Each row comes from the steps of one path. Every step used is in the known rows, and no mark comes twice. Write the path behind each row, first mark first.
(in the rows, 128 means zero)
Known rows:
G/F/J: [104 120 146 144  75 162 124  94 162 112 121 121 172 126 150 151 140 180
 142 131 121 117 170 114 163]
L/R/G/F/J/P/B: [131 123 148 123  87 157 146  70 160 139 138 153 223 128 164 142 169 152
 148  77  70  84 165 129 169]
K/V: [100 135 158 150  84 118 148 117 156 129 146 128 134 118 156 129 144 160
 128 103 155 100 142 116 142]
G/R: [ 96 120 168 151  91 125 138 103 164 101 159 125 150 127 134 131 131 163
 134 130 125  96 154 133 154]
R/G/F/J/P/L: [118 144 134 127  67 163 108  84 144 124 124 164 209 111 178 139 171 171
 141 122  72 101 141 123 172]
G/K/N/R/V: [116 166 171 128  88 175 118  78 113 147 137 128 161 116 122 154 138 154
 107 114 156  75 180 121 159]
F/J/P: [110 133 147 136  61 130 136  94 143 144 139 138 171 123 158 116 157 159
 153 106 103 109 130 124 161]
F/J/P/L/R/G: [123 148 130 128  58 134 122  82 143 140 145 174 218 108 164 117 170 147
 142  93  80 107 146 145 160]
X/L/R/G/F/J/P: [111 140 150 121  92 169 131  78 171 157 135 151 207 113 174 146 150 137
 151  89 109 107 178 136 172]
N/R/G/F/J/P/B: [139 143 177 128  83 165 115  81 136 141 137 138 221 118 159 158 184 175
 157  74  64  70 160 121 176]
N/R: [107 149 187 151  77 136 118 101 143 141 153 122 162 128 137 143 151 157
 147 101 141  84 155 123 161]
G/F/J/R: [103 144 146 159  65 162 133  95 164 123 102 128 158 135 144 148 157 169
 148 107 136 119 182 111 161]
G/F/J/P/L/R: [124 127 135 135  71 154 114  60 148 138 124 181 198 123 175 154 156 158
 129 122  98 104 165 111 167]
K/N/R/J/P/L/F: [121 184 176 137  80 172 127  63 103 133 134 156 164 109 147 123 187 147
 111  90  94  74 131 124 167]
R/G/F/J/P/B: [125 126 154 120  82 162 138  81 151 128 131 142 210 126 172 135 175 166
 150  91  63  84 145 120 173]
X/L/F/J: [101 146 153 143  72 163 137 107 150 120 130 138 159 118 150 118 165 141
 138 109 126 128 154 131 177]
F/J/P/B: [127 122 158 128  67 133 145  81 136 138 140 147 181 131 169 119 178 156
 140  89  83  91 129 116 167]
L/R/V: [ 95 143 137 143  85 134 154  75 148 134 143 152 167 138 131 130 121 132
 124 111 142 107 178 148 142]
L/R/J/P: [102 144 150 132  84 137 161  63 151 146 139 148 182 125 149 122 137 125
 147  87 114  90 150 139 143]
G/K: [109 129 161 133  72 154 130  96 152 128 135 126 170 122 146 139 132 146
 145 128 147  81 151 109 164]
P/B: [110 116 172 135  80 136 152  86 150 117 150 133 164 141 160 124 164 146
 129 102 122  80 140 115 163]
F/J/R: [102 154 146 157  53 138 141 106 155 129 115 126 152 130 136 120 165 159
 148  91 135 125 165 128 155]
R/G: [ 95 144 157 137  75 138 143 111 160 120 152 116 176 122 146 111 147 148
 148 104 120  96 141 146 157]
R/V: [ 88 145 142 139  80 139 148  87 139 125 134 143 157 137 139 124 129 145
 125 126 135 105 157 140 146]

Which path is each row?
[109 184 129 156  44 158 137 112 139 104 111 161 183 116 134 104 196 153
 143  90  87 124 154 143 171] -> P/L/F/J/R/G
[101 178 136 159  55 156 155 121 151 113 118 130 172 123 120  95 181 151
 163  71  97 126 160 151 164] -> L/F/J/R/G
[ 98 137 164 126 104 170 136  84 188 136 145 136 189 122 164 152 137 128
 138 104 147  95 188 136 168] -> X/L/R/G/F
[111 147 146 145  60 145 147  99 137 133 138 148 166 127 146 100 164 153
 160 100  83 113 125 128 169] -> L/F/J/P
[118 138 126 134  70 166 111  84 161 109 126 158 221 111 156 153 157 168
 129 117  98 113 184 134 164] -> P/L/R/G/F/J
[115 134 154 137  71 124 133  66 147 150 152 184 178 130 173 126 154 129
 128 107 114  85 138 121 161] -> J/P/L/R
[126 136 168 127  81 159 153  82 138 138 135 165 171 127 175 112 193 128
 137  82  87  97 131 118 184] -> X/L/F/J/P/B
[108 146 162 116  82 173 137 101 147 129 149 103 173 107 138 119 145 149
 125 111 141  77 148 129 165] -> R/G/K/N
[ 90 135 157 145  95 139 146  92 160  87 136 119 164 115 126 134 128 161
 131 125 114  97 160 146 143] -> G/R/J
[117 135 138 132  79 156 135  81 165 145 137 142 212 121 154 137 145 157
 160  92  87 105 167 137 162] -> L/R/G/F/J/P
[117 137 139 134  56 133 113  84 129 134 132 170 182 115 176 123 171 160
 131 120  91 107 123 116 164] -> F/J/P/L
[108 131 151 144  71 131 127  77 154 125 147 168 175 129 159 133 149 137
 117 119 137  97 158 126 160] -> P/L/R
[111 147 156 143  66 137 136  82 130 129 143 182 163 129 168 104 173 134
 134 118  90  86 111 115 176] -> J/P/L/F
[118 163 181 126  89 187 121  78 125 132 125 105 173 101 124 154 150 158
 120  99 152  69 169 119 156] -> G/K/N/R/J
[128 112 160 126  82 158 136  71 146 133 128 149 186 136 176 145 169 167
 140 104  83  85 147 100 174] -> G/F/J/P/B
[133 150 127 119  55 153 115  80 140 143 130 179 235  97 160 134 162 142
 145 103  87  90 153 130 169] -> F/J/P/L/R/G/K
[106 145 139 137  77 145 136  66 149 109 123 164 190 118 152 137 150 137
 114 111 125 100 165 137 143] -> P/L/R/J
[116 152 113 133  65 132 129  57 123 140 126 201 197 121 157 129 153 141
 116 113  94 116 161 140 152] -> F/J/P/L/R/V
[119 130 161 122  92 139 170  53 147 140 136 156 191 133 159 127 159 120
 135  70  98  70 145 133 148] -> L/R/J/P/B
[111 170 134 161  44 153 133 100 137 107 109 167 158 127 141 114 193 153
 134 103 107 126 154 122 172] -> P/L/F/J/R
[115 140 148 130  84 151 127  66 161 142 143 177 206 123 175 141 152 139
 137 109  95  75 153 126 168] -> J/P/L/R/G/F
[100 184 148 147  67 168 150 115 158 124 115 137 166 118 139 104 187 132
 153  71 119 128 167 147 175] -> X/L/F/J/R/G
[114 171 145 128  60 178 138 107 145 131 118 105 171 108 124 117 169 158
 131  83 139 104 173 131 164] -> F/J/R/G/K/N
[109 149 132 131  77 126 137  52 128 148 140 203 181 133 164 129 146 122
 115 117 112  91 153 139 151] -> J/P/L/R/V
[122 149 194 134  83 172 112  92 130 145 149 108 157 113 131 152 150 160
 122 107 164  68 165 106 170] -> G/K/N/R
[119 164 179 135  77 159 111 111 141 140 142 119 205 105 128 149 150 155
 162  97 128  67 163 128 167] -> N/R/G/K
[123 184 126 146  45 178 127 106 138 106  97 163 202 106 131 119 190 147
 147  98  96 108 162 127 179] -> P/L/F/J/R/G/K
[ 93 158 158 147  79 163 145  99 173 127 121 123 166 135 146 135 152 152
 153  96 134  92 174 128 161] -> J/R/G/F
[123 135 134 136  58 128 123  71 139 143 137 183 193 121 168 127 165 147
 133 107  97 110 144 126 162] -> F/J/P/L/R
[112 147 149 126  71 127 133  77 149 145 155 178 201 119 169 114 160 127
 138  95  97  82 137 141 162] -> J/P/L/R/G
[118 142 114 132  78 158 120  46 131 137 112 203 201 126 165 157 146 154
 117 131  96 113 180 126 157] -> G/F/J/P/L/R/V
[102 169 141 148  52 143 145 116 157 124 119 120 175 119 133 111 171 158
 158  76 115 124 164 148 154] -> F/J/R/G
